Each row comes from the steps of one path. Every step used is in the known rows, and no mark comes twice. Write the path behind each row, first mark first.
Known rows:
G-F-Z-Q-R: [  2   8  23   1   2  -2 -13   3  -3 -19 -20  -4  -9 -15  14  24  -4   4
 -34   5   8   8  19   4 -27  -1 -20 -37  10   5 -10 -11  -6  -8 -29   8
  17  12  11  -9   4 -39 -11 -35  -7   3 -18  -7  16]
W-R-F-Z-N: [  3 -20 -41   7 -12 -12   7   1  16 -43  -7   1  -1  -3   0  24  16 -13
  27   4  -9  -3 -21 -22  18 -19  -1  17  -8  -7 -11   0  16  -8  10 -16
  25 -26  12  -6  -6  33  53  32  -2  25  21  -7  -2]
W-R-F: [ -1   7 -44   2  -7  -6  -1  40 -11   0   7 -22  22 -25  -3  14   5 -10
  24  -6  -4  21 -31  -4   2   9  25  -4  13 -14   9 -24 -15 -29   8  -5
  -1  -9  31  32  -4  25  67  20  -2  -6  -3  16 -35]
N-F-Z-Q-R-W: [-10  15   6  -1 -11   6   5  49  14  -6 -22 -10   4  11  17  12 -14   3
 -26  -5   0 -17  35   3 -17   0 -16 -23   1  17  12   5  16   3 -18 -16
  15   2 -18  -9  13  -5  -9 -38  10   4  13  24  13]
R-F-Z: [ 18  -2 -36  -5   5 -19  16  -4   2   5  -6 -14   9   2   0 -15  23  -7
  -3   2   4   8  -6  -5 -18  -1  11   5  16  -8 -10   3 -10 -11   1 -23
   1 -27  16  -4  -4  15  18  33  18  -4  -6  18  -8]
F-Z-N: [  7 -14  12   0 -11  -1  13 -31   6 -46   9  14 -18  26   8  -3  29   4
  -2 -10 -12 -27  -4 -17  13 -13  -4  28 -13   4  -5  11 -10  12  -6  -2
   5 -28 -11 -10  -6   9 -12  33  19  21  23  -3   2]
R-F-Z-Q-N: [  3  -1 -31  -7   7  -1  19 -19  12  53 -22   5  30  -7   5 -28  -5 -20
  10  12   2  10 -12  -1   8  -7 -21  16  -9 -25 -10  11  27  12  18 -15
  12  28  -4 -28 -16 -21   2  42  -3   3 -11 -14  29]
Z-N-Q: [-12  -6  -3  -1 -11  13  12 -15  -5 -31  34  22 -25   4   1   9  -3   2
   3  -5 -19 -14  -9   0  21  -2  13  19  -5  -1  16  -8   4  -1  -5  28
   1  18  -1  13   6  27 -26  13  -2  11   9 -22 -15]
A-Q-G-F-Z: [ 13 -10  23   1  17 -13 -22 -17  -9  19  -6 -15  -2  20 -20  12  22  -3
  25  15  32   4   7  14  -5   7  14 -10   5  11 -28  -7  -5  17  17  -8
  -4 -32   9   6   1  -1  12 -24 -13 -12 -11   0  -2]
S-F-Z-N: [ 25 -21  37   4 -12  -6 -13 -26   8 -64  11  15 -10   6  -7  -1  18   4
   4   1 -19 -15   2 -16   5 -21  -2   9  -9  10 -30  33 -30   7   1  -6
   3 -32 -15 -19 -11  28 -23  12  15  -3  31   6  -1]
S-F-Z: [ 21  -8  35   1  -1 -13 -18  -8   2 -21  10  -2   5   0  -8 -15  13  11
  -3   5  -1  -2   2  -6 -20  -5   1   1  20  10 -24  23 -52  -5   0 -16
  -9 -36  -6 -11  -5  22 -23   1  20 -26  16  26 -11]
A-Q: [-13  11  -1  -6   1   3   9   4 -15  -6   8 -24  10  24   2   5  17  -6
   2  -3   9  -7  -5   4  15  13  12  12  27 -14  13  -8 -23   3  -7  20
  -7  -6   5  23  -1  28  32  26  -5 -11 -12  13 -28]
R-F-Z-N-Q-G: [ 12 -24 -46   7   7 -10  -9 -35  16   3  13  24 -26 -11 -18   3   2   2
  29  12   7  16  -1  -5  18 -11  14   4 -34  11 -10   3  52  15  33 -21
  12   3  -7  -6  -1  27 -16  21 -15  16   1 -34  22]
G-Q-R-F-Z-N: [ 11 -14 -39   4   7  -2  -1 -16  13 -50  -9  -2 -37  17  19   8  -4 -15
 -30  -5  -5  14  22 -12 -15 -16  -8 -17  -2  29  -3   1  26 -19   3   8
  -2 -14  -9 -29  -4   9  21  20 -15  36 -12 -25   7]
G-Q: [ -4  10   6  -9  -1   1   5   9 -16   5  13 -18 -10  12   7 -33 -14   0
  -4 -12   1   6  -2  13 -15   9   9   7  11  18  20 -10 -38 -31   5  18
 -41  -6  -2  21   1 -17  -3  12  10  -7 -10   9 -25]
W-R-F-Z: [  3  -7 -42   6   0 -11   2  23   8  -5  -9 -16  15 -13  -4   7  12  -3
  25   2   5  11 -15  -8  -5  -3   9  -1  17  -6  -2 -17  -4 -20   6 -24
  11 -29  21   0  -4  29  56  22   3   2   5  15  -7]
F-Z: [  5  -6  12   0   3  -7  10  -8  -7  -6   5   2  -7  19   1 -16  19   9
  -4  -5  -2 -12  -1  -6  -9  -2   4  18  12   3  -1   0 -30   2 -10 -12
  -7 -33   0   1   2   2  -9  20  23  -1   4  18  -6]
Q-G-F-Z: [ 26  -9  31   6   8 -23 -25 -12 -18  21   0   3 -11  -4 -21  -5  13  15
  21   1  14   3  -3   5 -20   4  22  -8 -21  16 -28   3 -26   0  14 -16
 -13 -36  12  12   3 -27 -14 -30  12 -11  -3   8   0]
W-R-F-Z-N-Q: [ -8 -23 -56   9  -7  -4  14  -3  29 -34   5  19 -11 -15   0  29  -3  -6
  29  20  -1   5 -15  -6  18 -14  -3  13   7   0   2 -18  37  -9  17 -13
  26   7  10 -18   2  57  32  18 -16  31  13 -33   9]
Z-N-Q-G: [ -6  -4  -4   6  -6   4 -20 -21  -6   0  34  25 -28 -10 -19   9 -12  16
  26 -10  -6  -8  -5  -2  33  -4  27  12 -40  16   8  -4  19  14  15  16
  -3  15  -6  27   6  12 -34  11 -10   9   8 -31  -1]
F-Z-Q: [ -9   7   3  -8   1   1   5 -12   3   1 -16  -8   8  -3   5 -22   1   9
  -2   3  15  -8  -7   2   1  -1 -21  10   6  -7   6   2  -8   7 -10 -12
  21   9  -9  -5   6 -31 -25  27  17  -4  -6  -1  22]
F-Z-N-Q: [ -7 -18  -1   5  -4   4  19 -34  15 -33  16  33 -30  15   4   7   5   8
   1   8  -7 -21   5  -4  17 -11  -6  31  -1  10   4  -1  16  10   1   5
   7   1  -9 -21   1  28 -36  18   5  23  15 -23  11]
N-F-Z-Q: [ -4   1   0  -2  -1  -3  16   0  10  -9 -12  -7   9 -18  -2 -22  -2   9
   0  12  15  -6 -13  14  -7   8 -25   5  13 -16  10  20  19   0  -2 -18
  15  19 -17  -7   9 -22   3 -19  14 -13   4  15  18]
N-Q-R: [-23  11  -5   0   1  16 -13  16 -12  -8  26  12 -23 -10  11  19 -20  15
 -37 -15  -7  11  17  -3  -5   6  23 -24  23   4  25 -33  -9 -11 -25  29
 -12  19  11  13  13  32 -14 -13 -10   6 -20 -12 -23]

Write each row's path:
[ -6  -4 -41   4   7   2  11   7  21  47 -27  -1  39 -25  -1  -8 -16 -19
  33  15   1  12 -23  -8  19 -11 -26  17  -2 -27   2  -6  28   3  26 -20
  22  22   3 -24  -9  -1  34  32 -14  11   5 -24  30] : W-R-F-Z-Q-N
[ 10  -3  30  -5   5   3  16 -15   3  42 -18  19  22  -4   6 -13  -5 -13
   8  15  -3  -8  -7   5 -12   1 -29  18  -7 -13 -20   9  -4   6   9   8
  -4  15   6 -22 -10 -49 -26 -17  -2  -4   0 -11  23] : G-F-Z-Q-N
[ -9  10   7 -10   0  14  19   5  -1  38   0  10  31 -20  -5 -28 -21  -6
   9   4 -14  -2 -26  11   9  12 -17  15  -7 -29  19  24  21   4   7  11
  -9  44 -13   1  -3 -24   6 -21  -3 -19   7   8   2] : Z-Q-N-F
[  5  15 -38  -1   2   1 -12  25 -18 -12   6 -20  -2 -13   6  13   1 -12
 -34 -21 -15  27   5 -14 -18   4  31 -35  11 -10   7 -16 -11 -19 -25  11
  -4  -5  21  25  -3  21  40  13  -3  -3 -20  18 -32] : Q-R-F
[  2  -5   4  -1 -20   1  21   6  -7 -51  20   8 -10   3  -7  -1  10   3
   2 -10 -26 -13 -25   1   9   5  11  15 -14 -14   5  28   9  -5  -6  14
  -9  -4  -3  18   2  15  24 -19   6  -6  28  21 -24] : Z-N-F
[-10  25 -42  -9   0   6 -14  22 -13  -2 -13 -26   8 -30  13  15 -15 -10
 -29  -8  -5  31   4  -9  -3   6   8 -38   7 -16  14 -19  14 -13 -21  12
  16  40  12  17   0 -16  23  22 -11  -4 -31  -5  -5] : Z-Q-R-F
[-13   9   5  -6   8  13  17  -9  -8  38   6   1  28  34   1  -1   8 -14
   6  -3  -6  -5 -11  -5  26   9   3  27  15 -24   7  -6  -8  20   6  30
 -27  -1  -1  -2 -10  32  22  28 -15  -6  -4  -1 -18] : A-Q-N
[  9   4  24  -9   2  -5  10  -7  -3  -3 -16  -8   7  -7   3  -6  -1   1
   3  16  15  -2  -5  16 -20   3 -25  -4   9  -6 -17   2 -18 -11  -7  -4
  14  11  16  -1   2 -52 -25 -16   9 -13  -6   3  17] : G-F-Z-Q
[  9 -13  15   2   5  -2  27  -6  12  27   7  21  13  11  -5 -28   7   5
   1   3 -16  -7  -8  -4  -6   2  -6  25   4 -15  -4  29   7  10   8 -10
 -26 -17 -15 -25  -4  13  11 -27  10   0  22  21   1] : Q-N-F-Z
[ -3 -15  21   9  -5   2  -4 -16  10 -55  12  36 -43   5  12  45  -1   3
 -30   8 -13  -6  25   1 -15  -8  -4 -18   6  20 -15 -15  16  -2 -21  24
   7   6  12 -29   4  20 -24 -48 -22  28  -1 -29   5] : G-F-Z-N-Q-R
[  8   9  18  -3   7 -11 -27   1 -24  23   9 -17   2   4 -22  16   9  -5
  27   4  23  13  -7  16   3  16  30 -15  -2  -3 -16 -11 -13   2  15  15
 -14 -11  21  37   1   0  20 -27 -17 -28 -14   5 -25] : A-Q-G-F
[  9  -9   6   3   0  -7  22   1   6 -18   8   0  -2   3  -5 -17  15  12
  -6   7  -1 -12  -6   6 -22  11   4   7  19  -4   2  22  -7  -5  -4 -19
 -10 -27  -6  -5   6  14  17 -29  20 -13   9  37  -9] : N-F-Z
[ 15 -20  26   7   4 -11 -17 -38   4 -22  -7   3 -19  26 -17  30  31  -3
  29  15  17 -11   2   2  22  -5   3   2 -22  12 -32   7  17  30  18   2
   7 -25   3  -2   3   8   6 -15 -21   9   6 -18  11] : A-Q-G-F-Z-N
[-13   2   1   3   3   5  -4  11  10 -29 -18  -8  -4 -20  12   3  -9  12
 -33   3   5   5  14   1 -13   5 -21 -30  17  -5  12  11  27   0 -29  -4
  25  21 -16 -16  18  -8  13 -39  -3   1  -8   2  19] : N-F-Z-Q-R
[-21  24   4  -5  -4  17 -21  16 -17 -14  -5 -17  -2 -18  15  10 -15   4
 -31 -21  -7   5   8  -6   8   4  -1 -27   8  -4  25 -17 -10  -3 -32  25
  12  32  -3  24   7 -27  -6   7  -4  -2 -21 -11  -2] : Z-Q-R
[ 12 -12  18   5  10 -13 -22 -12  -4  32  15  21 -22 -15 -19   2  -6  16
  22  13  19   5   8  19 -16   7  20  -5  -6  21 -17 -13   2  -2  16  -8
 -13 -10  15   2   9  -5 -39 -45  -3  -7  -9 -12   9] : N-Q-G-F-Z
[-14  16  10  -7  -2  19  12  -4  -8  48   1  12  28  -4   5 -21 -15  -7
   9  -5 -12   0 -19   2  23   4 -13  21 -13 -20  15   1  -6   9   3  19
  -6  33  -6   6  -4 -32 -22  29   2  -9  -4 -10   4] : Z-Q-N
[  4   3 -43  -6   4  -7  13  -7   6  12 -22 -22  20 -18   5 -15   3 -10
   7  12  14  11  -9   7  -6  -5 -16   1   8 -18  -2   7  12  -5   1 -26
  26  14   4  -4  -2 -22   6  39  10  -8 -16   0  20] : R-F-Z-Q
[-13  23  12  -3 -17  15  -9  60 -21   7   9 -14  -6  30  16  20  -1  -5
 -31 -37 -20 -17  31 -19 -12  -2  34 -15  -7  24  10 -24 -43  -9 -27  12
 -24 -28  12  32  -4  17 -15   6  18   6  10  32 -37] : Q-R-W
[  9  -2 -32   3  12  -8  -6   9  -2 -14  -8 -15  -9  -1  13  15  16   0
 -37  -8  -3  22  18 -15 -24  -3  17 -30  17   0  -9  -8  -1  -9 -17 -13
   6 -24  10  -5  -2  24  26  15   3  14 -19   8  -8] : Q-R-F-Z
[ 11   0  36  -2   5   0  -9 -21  16  22  -7  16  28 -10  -4 -29 -13  -5
  11  15  -4   1  -3  -3   7 -12 -29  10  -1  -7 -20  29 -14  17  17  -6
   2  13 -21 -33 -13 -14 -45   9  -3 -23  17  -7  21] : S-F-Z-Q-N
[  3   2   7  -4   5   6  28   7   0  34  18   6   5   6   0 -44 -28  -1
   0   2 -12   6 -11  16 -11  17   1  18   2   7  17  18   2 -24  28  22
 -53   5 -17  -4  -4  -2  20 -37  -6 -13   6  10 -20] : G-Q-N-F
[-18  31  10  -7 -18  22 -10  58 -16   9  -6 -22   6  12  16  18 -17  -5
 -27 -25 -10 -14  27  -8   2  -3   2 -21 -15  14  19 -27 -24  -2 -24  12
   1  17   1  30   5 -23 -31  14  10   4   2  10 -15] : Z-Q-R-W
[  6  -6   0   2   4  -8 -15  -7  10  15 -10  -5  -1 -31 -19 -27 -11  21
  24  10  26   4 -11  13   4   4  -7  -5 -23   1   7  27  31  14  15 -31
  16  14 -22   8  16 -33  -4 -30   7 -19  -1   0  28] : N-F-Z-Q-G
[-15  20  11  -5  -9  14  -6  40   4   8 -26 -13   3  28  23  14  -8  -5
 -29 -14   0 -17  39  -9  -5  -8 -16 -14  -4  23  10 -13 -15   9 -16 -10
  12   0 -10  -2   6 -17 -35  13  16  15   2   9  12] : F-Z-Q-R-W
[  8 -14  10   0  11  -1  31 -13  20  30   0  15   2  14   2 -46 -17   1
   0  12  -1   0   5  14 -18   9 -17  23   9  14   9  34   9 -14  24  -1
 -47 -10 -25 -36  -2  -4   8 -37  -2   6   9   6   4] : G-Q-N-F-Z
[ -8   6   2   2   9  -2 -23  -4 -21  24  10 -23   3  14 -18   3  11   3
  26  -7  18   6  -8   1  26  12  28  -2  -7  -2  11  -8  -7  18  10   9
  -8 -14  -1  39   2  19  18  18 -14 -17 -15  -1 -18] : A-Q-G
[-14 -16  -2  10   0  12  -4 -25  15 -51  17  32 -47  10  12  32  -3  13
 -30  -3 -15  -8  32 -14   9 -18  -4  -3   2  17   4 -12  21  12 -23  16
  10   6  -9 -27   9  38 -29  -2 -17  44   3 -35  11] : F-Z-N-Q-R
[  9  17  25  -5   1  -3 -31   7 -27  30   1  -9   6 -35 -23  -4 -19   5
  28  -3  17  10 -17  18   1  13  15 -18 -32   0  -5  -8  -8  -7   6   7
  -1  24  16  44   2 -68 -18 -27   0 -29 -15  -6   2] : Z-Q-G-F
[ -1   2   6  -2  12  -5 -25 -19  -4  35 -12  -7   2 -14  -9 -20  -5  15
  25  -2  25  -3  -3   3  16   1  -4   3 -26   8   1   5   6  19   8 -27
  17   4 -15  13   3 -46 -32  22   9  -4  -9 -18  33] : F-Z-Q-G
[  0  19  28  -3 -12   4  -3  46   0   4 -25  -9   0  15  17  29  -9  -9
 -23  -6   2 -13  37   3 -32  -7 -16 -30  -4  25 -13 -20 -19   2 -16  -1
   6  -3  14  -2  -1 -38 -36 -28   5   8   4  13   5] : G-F-Z-Q-R-W
[-12  -1  -2  -1   4  12  30   0   0  27  11  -1  28  20  -5  -7   4 -13
   6   9  -6  -2 -17   8  16  18   3  16  25 -30   9  15  15  15  14  19
 -22   7  -5   0  -2  44  51 -24 -21 -17   6  19 -24] : A-Q-N-F
